Each row was made from one path, in order. Every step used is in the known rows, and no mark comes twice. Write each row's path.
(in the rows, 128 means zero)
Known rows
U-C-W: [130 128 123 132 120 141 111 112 132 116 136 131 117 122 118 132 157 148
 133 114 126 117 186 123 138 149 104 128 118 132 160 105 192  88 130 121
 133 123 150 159 107 125 154]
C-U: [124 124 116 127 150 117 109 126 126 169 122 135 129 125 121 109 144 121
 136 113 128 112 141 129 138 150 136 148 134 115 116 109 125 142 133 132
 125 116 123 117 135 141 119]
W-M-V: [134 124 125 125 116  70 151 121 134  55 120 170 130 124 110  85 113 103
 131 136 148 111  65 129  96 123 138 112 136 135 141 138 125 117 141 123
 103  95 159 121 134 155 119]
A-M-R-D-U: [149 119 155 114 122 204 144 135 136 105 145  76 135 116 122 164  82  99
 136 120 121 104  98 126 143 133  41 109 147 128 158 109  66 120 128 122
 122 107 152  98 140 171 118]
S-X-W-M-A: [144 138 146 128 127  64 153 112 111 105 136 188 151 112 143  91 100 115
 127 138 131 104 116 131 128  71 147  86 137 165  99 115 139 105 127 123
 122 115 131 138 136 179  94]
S-X-W-C-U: [124 122 118 130 144 165 103 122 109 198 128 175 167 113 145 107 133 101
 128 105 115 110 169 124 140 140 162 140 144 136 117  94 159 123 134 130
 161 119 116 134 144 120 105]
G-V-M-R-D-U: [153 117 153 115  99 164 140 116 142 110 143  76 141 126 103 159  78 123
 132 126 100  95  73 120 130 118  63 110 143 117 166 117  90 110 138 131
 103 110 184 120 130 189 110]
S-X: [125 128 130 137 125 143 124 120 118 139 136 168 149 118 157 131 110 128
 111 136  98 134 153 122 141 112 127 105 130 143 119 133 149 121 128 124
 125 124  98 136 129 131 137]
D-R-M-W-C-Z-G: [133 102 113 108 128 172 144 149 133 159 128 180 144 126 121  99 139  84
 121  92 164 111  59  91 104 157 156 110  87 117 140 136 130  98 128 129
 170 124 186 164 159 142 104]
U-C-Z-G-V-M-A: [149 123 131 117 140  99 145 118 134  95 130 135 138 122  98 134 156 134
 146 130 148  93 129 121 117 136 133  96 129 127 116 112 131  93 140 133
 100 126 188 170 135 218 105]
B-M-W: [132 120 119 112 113 109 129 135 123 122 140 156 151 128 139  57  89 118
 130 124 137 132  54 122 109 110 137 111 109 153 137 140  81 102 137 130
 141 112 161 143 153 144 134]
X-S: [132 126 131 129 133 141 107 131 125 130 139 132 126 128 141 104  94 120
 129 129 114 141 129 129 137 145 161 130 133 136 147 117 138 114 123 106
 124 164 115 149 142 114 155]
R-D-U-C-W-M: [144 120 146 122 107 119 126  85 135 100 141 107 115 113 111 107 118 133
 135 118 124  98 150 115 160 130  86 107 117 141 165 104 147  92 128 122
 123  97 192 134 120 171 145]
D-U-C-Z-G-V-M: [143 116 122 107 120 145 137 103 122 106 124 101 134 123 101 146 145 136
 137 120 135  87 125 109 130 153 126 103 115 113 142 119 106  90 133 144
  97 127 204 143 139 209 103]
T-B: [121 135 140 123 138 123 132 116 126 113 143 122 127 131 143 122 160 119
 126 129 130 108 122 119 129 126 107 120 133 130 113 138 108 133 114 121
 132 129 153 125 140 103 133]
U-C-Z-G-V: [130 121 107 100 126 123 125 124 129  93 135 128 121 125 104 102 161 129
 136 100 148 117 173 103 128 163 152 116 121 126 146 130 101  96 130 147
 110 120 177 159 143 160  95]
M-R-D-U: [152 117 152 113 117 174 128 134 130 128 135  85 134 122 118 151  85 117
 143 120 106 108  84 123 144 124  61 122 138 118 167 126  81 120 126 123
 122 109 156 119 129 148 112]
V-M-W-C-Z-G: [139 113 104 116 140 189 154 139 131 133 132 167 141 117 113 114 158 107
 140 110 167 110  82 115  97 159 164  94  86 123 130 122  96 116 137 135
 161 133 170 183 165 168 141]
T-B-M: [127 126 139 122 128 101 129 118 121 101 158 150 143 125 152  87 133 117
 126 132 134 112 100 107 136 118 112 126 146 159 105 156  73 119 121 129
 137 132 183 118 147 135 131]
Z-C-W-X-S: [136 136 109 150 124 124 120 120 103 144 146 167  91 120 130  93  98 103
 135 127 127 127 151 135 163 148 163  96 112 158 160  98 132  80 126  92
 150 187 125 204 144 126 158]
A-M: [124 131 132 129 136 170 150 132 136  97 140 116 128 120 136 145 124 105
 117 128 149 122 148 133 124 139  98 109 141 142 116 104 108 129 132 127
 130 127 123 101 142 163 135]
R-D-U-C-W: [140 118 144 122 116 160 110 110 131 134 144  79 125 118 119 135 134 142
 146 110 109 109 174 122 168 147  73 128 115 124 173  99 163  83 129 105
 132 120 163 137 107 129 135]
B-T: [137 138 137 136 139  94 134 138 133 158 117 121 140 121 134 116 131 126
 134 148 127 161 134 111 130 127 131 116 132 115 117 113  81 127 127 112
 113 144 130 128 134 132 132]
C-Z-G-V: [127 124 108 108 127 110 139 142 135  95 152 141 119 125 108  96 154 121
 135  96 154 119 147 104 122 153 164 115 116 126 135 133  73 110 133 141
 115 133 156 144 148 160  83]
V-M-R-D-U-C-W: [155 118 144 129 104 201 127 102 139 112 141  97 128 116 103 174 118 146
 141 120 104  88 129 125 140 143  47 110 127 121 180 101 166  83 135 121
 126 115 187 159 111 177 163]
V-M-R-D: [148 119 142 131 107 205 153 120 156  96 145 118 136 122 114 155  93 129
 126 133 110 113  82 135 115 126  75 103 144 126 141 137 124 136 144 133
 139 120 159 161 136 181 173]
Z-G-V-M-W-X-H: [136 128  78 125 113 110 169 119 112 151 152 145 123 144 108  61 120 111
 113 120 160 109   4 122  99 110 191  57 113 142 135 103 105  78 146 139
 118 128 164 192 187 202  95]
T-B-M-W-X: [133 128 120 121 114  71 137 102 108 125 143 154 132 130 146  44 115  87
 117 138 137 113  46 118 129 101 142  73 127 166 133 139  32  84 129 133
 137 119 183 176 180 128 123]
D-R: [132 117 134 131 119  94 127 123 125 153 120 142 133 137 122 160 125 108
 112 120 129 113  77 111 136 112 114 134 117 118 144 127 142 116 119 141
 126 132 140 117 131 123 105]
U-C: [132 124 127 119 127 150 106 105 120 127 105 110 132 129 125 138 136 140
 131 132 124 125 158 127 138 142 110 127 136 128 144 124 165 109 124 137
 122 108 154 147 122 125 145]
D-U-C: [141 120 140 111 128 142 100 102 105 150  97  80 137 128 123 155 123 135
 140 132 116 107 137 122 156 140  90 131 129 116 159 115 138  95 116 129
 106 105 167 119 118 130 113]
V-M-R-D-U-C: [157 112 151 113 112 211 123  94 126 123 110  70 143 123 111 179  95 139
 139 137 100  95  99 128 144 136  48 108 144 115 167 121 138 103 130 135
 114 100 194 145 125 178 154]
M-R-D-U-C: [153 115 149 104 117 193 108 108 123 126 112  70 138 124 114 161  98 131
 143 124 103 107 119 123 153 140  52 121 144 118 178 121 121 102 122 131
 115  93 180 135 123 142 130]
A-M-R-D: [140 124 142 122 120 221 155 138 156  76 156 106 130 117 124 146  91 103
 123 120 132 122 119 134 124 138  54 101 157 141 142 120  92 137 138 130
 141 111 139 129 147 169 155]
G-Z-C: [121 131 108 131 137 131 132 139 104 148 109 167 109 133 130 122  97 100
 146 125 152 114 147 128 131 136 126 124 113 120 139 143 118 110 114 129
 157 147 142 141 129 151 118]
Z-G-V-M-A: [149 132 138 129 132  88 163 126 134 117 140 151 141 127  99 116 135 126
 140 138 143  95  82 127 109 111 136 102 132 134  96 104 134 114 145 127
  99 125 158 146 127 211  95]
C-W-M-R-D: [146 125 139 130 100 151 149 119 160  68 166 150 111 114 105 110  99 122
 125 113 127 111 109 120 121 123  81  99 132 147 162 125 118 124 136 132
 140 101 167 161 134 173 164]

Which path is each row?
[135 114 102 108 145 167 141 152 127 138 134 167 136 118 116  95 161 100
 146  97 170 123 100 110 106 162 169 106  87 125 143 123  86 114 129 132
 163 123 155 174 165 130 120] | M-W-C-Z-G
[125 121 116 123 145 157 105 130 116 190 122 148 153 119 123 104 147 101
 139  99 137 106 150 129 131 152 165 156 140 125 123  91 146 128 134 133
 163 121 136 128 141 118  97] | X-W-C-U
[131 131 115 128 120 128 155 113 119 122 129 125 120 125 133  89 107  77
 112 134 147 121  84 139 121 118 132  59 123 153 142  99  63  91 137 131
 131 115 134 165 175 149 126] | A-M-W-X
[143 121 140 121 114 190 135 135 150 102 146 115 130 123 118 134  96 122
 132 118 115 127 104 128 125 131  79 116 145 130 151 138 107 136 135 131
 141 112 142 153 136 141 148] | M-R-D
[118 126  98 131 156 119 111 137 106 186 105 169 111 130 122 102 116  95
 153 110 150  99 160 127 141 158 135 144 121 110 126 124 114 127 121 132
 153 132 135 130 136 162 112] | G-Z-C-U
[130 130 113 111 118 115 145 132 128 119 146 144 126 129 106  84 138 124
 130 108 144 118 119 111 121 137 152 118 125 132 123 121 107 118 135 142
 108 116 146 130 135 153  86] | Z-G-V
[156 119 146  97 101 173 127  91 112 101 112  89 139 119 115 125  84 125
 139 117 120  91 107 123 145 119  77 104 144 136 171 120 114  93 119 143
 125  88 201 138 136 168 115] | X-W-M-R-D-U-C
[140 138 131 144 137  32 150 129 124 107 135 205 101 120 109  94 112 101
 154 128 165  89 134 123 124 108 120 101 113 148 132 110 138  91 120 115
 137 127 164 148 121 200 113] | G-Z-C-W-M-A
[147 127 132 124 140  81 160 134 141  95 147 152 134 122 101 125 149 125
 144 128 153  96 108 121 110 124 146  97 122 128 105 114 103 107 143 126
 105 141 168 154 138 218  91] | C-Z-G-V-M-A
[147 133 149 131 138  41 146 117 132 100 129 160 126 121 112 106 117 115
 136 144 145 107  94 128 122  94 126 105 135 151 107 114 121 124 128 126
 107 103 153 128 130 185 111] | W-M-A
[126 125 127 127 131 142 159 147 140  59 133 139 140 121 127 124 125  89
 130 131 156 117 100 142  98 146 104 115 148 133 135 116 122 112 146 108
 114 113 126  97 137 150 118] | A-M-V
[131 115 112 129 145 161 116 117 133 195 113 147 156 124 112 110 133 102
 134 119 132 104  83 132 106 150 141 129 115 117 129  87 148 130 145 134
 151  99 156 149 154 152 150] | V-M-W-C-U
[124 134 126 125 115 157 136 124 102 135 138 162 159 116 167 111 108 128
 117 120 110 124 153 131 134 101 155 105 129 147 117 128 147 106 127 125
 148 143 101 138 134 121 107] | S-X-W
[139 127 121 143 119 121  96  98 114 132 142 139 103 122 130  94 115 114
 123 130 109 129 164 127 161 155 160 100 135 153 178  92 155  61 127 108
 124 166 141 207 145 115 162] | U-C-W-X-S
[146 136 145 141 132  33 147 121 141  92 150 176 115 116 108 101 136 122
 139 131 149 100 120 125 124 101 120 104 122 154 123  96 146 105 131 115
 115 112 153 138 119 182 121] | C-W-M-A
[137 127 117 127 122 113 114 115 109 147 130 137 118 132 140  60  79  89
 121 134 116 139  77 136 132 129 185  83 118 148 169 107  94  82 128 110
 125 155 126 202 176 108 146] | M-W-X-S
[123 122 124 111 108 164 140 134 136 141 124 132 142 135 140  66  87 116
 115 121 124 131  72 125  94 126 131 105 104 126 128 143 160 104 137 109
 146 105 160 150 139 134 137] | R-M-W
[133 122 103 107 115 133 163 131 139  99 141 138 135 129 108  90 132 121
 129 110 151 108  71 119  86 134 160  80  84 119 139 127  89  99 144 139
 125 125 173 173 165 188 124] | C-Z-G-V-M-W
[135 129 117 143 113 106 117  91 118 132 130 138 103 122 116 115 151 122
 122 129 126 114 167 126 153 138 128  95 131 145 165  99 145  70 133 129
 127 128 157 194 130 129 138] | U-C-W-X
[149 122 138 123  99 166 135 101 154  66 150 135 115 115 101 116 106 131
 128 115 124 109 130 120 128 134  69 100 138 147 171 123 144 109 134 138
 135  88 186 171 130 171 176] | U-C-W-M-R-D
[146 133 125 135 103 115 146 120 142  65 148 191 105 117  98 126 114 122
 118 118 139 100  98 115  98 122  98 102 131 148 164 118 121 111 126 147
 121 100 167 154 132 181 154] | C-W-M-R
[129 118 121 114 139 137 104 117 128  95 116 107 121 123 127 151 154 134
 137 117 137 126 193 118 138 160 128 122 123 119 154 138 120 101 122 136
 131 132 164 161 140 136 140] | U-C-Z
[154 121 150 122 103 144 141 119 141  99 156 117 117 113 105 130  90 119
 137 112 119  93  91 115 140 120  63 108 125 133 176 114  92 107 127 123
 121 101 176 127 128 175 127] | C-W-M-R-D-U
[142 114 150 106 124 168 107  99 119 146 113  53 141 125 126 142 110 135
 146 125 106 115 145 125 171 139  74 127 132 118 160 117 132 103 124 119
 120 104 170 124 121 131 124] | R-D-U-C
[130 132 107 152 125 107 112 125 103 149 142 184  85 127 135  80  84  83
 134 125 133 119 156 127 152 151 172  98 121 147 176 107 117  61 119 102
 149 193 133 206 149 133 142] | G-Z-C-W-X-S
[129 124 118 123 101 125 141 110 122 152 118 139 125 134 136  56  89  95
 106 135 121 126  62 126 115 116 151  74 118 142 135 133 119  84 141 117
 139 113 164 188 157 136 120] | R-M-W-X
[142 126 119 135 116 131 128 102 115 143 130 136 124 131 137  79  76  97
 117 148 113 128  55 141 125 124 180  70 117 145 155 107 110  82 136 113
 125 162 139 212 176 145 167] | V-M-W-X-S
[147 127 130 135 112 183 147 122 138  96 122 153 132 127 108 177 106 132
 118 141 120 101  68 132  91 124  92 105 142 126 137 132 126 128 134 149
 120 121 160 154 133 189 164] | V-M-R
[132 121 105 114 144 143 148 148 125 109 139 153 115 118 122 112 165 121
 142 104 162 118 134 112 128 160 160 113 103 122 120 142  74 126 125 133
 138 145 141 153 149 155 115] | C-Z-G
[133 128 121 116 106  82 160 125 122  52 122 172 140 123 119  70 110 102
 134 123 155 103  70 136  89 113 161 110 137 140 140 136 122 104 139 123
 121 109 156 126 137 149  94] | X-W-M-V
[126 117 110 121 151 145 102 130 130 199 117 146 151 125 115  90 136  94
 140 107 137 116 103 126 115 153 147 141 117 120 141  89 134 128 137 131
 152  91 141 140 153 115 127] | M-W-C-U
[149 130 125 129 103 132 130 104 137  65 130 176 108 119  96 134 121 132
 120 120 135  96 121 114 105 131  85 101 136 148 173 118 151  98 123 153
 116  85 187 167 127 180 168] | U-C-W-M-R
[136 127 153 129 133 112 137 141 138 136 128 141 141 129 133 104 106 120
 130 139 125 117 106 127 118 116 116 123 143 134  92 130 176 110 135  97
 126 121 154 133 112 165 103] | R-M-A
[125 130 121 116 129 168 156 138 134 108 136 116 137 126 137 107 109  98
 122 122 153 126  92 138 102 127 107  89 110 140 134 104 100 113 134 124
 137 108 124 124 160 148 141] | A-M-W
[132 133 127 139 112  81 144 110 140  85 151 168 105 117 112  99 132 130
 121 119 144 108 135 116 124 120 130 108 112 149 138 112 139 112 130 131
 127 116 157 137 126 169 147] | C-W-M
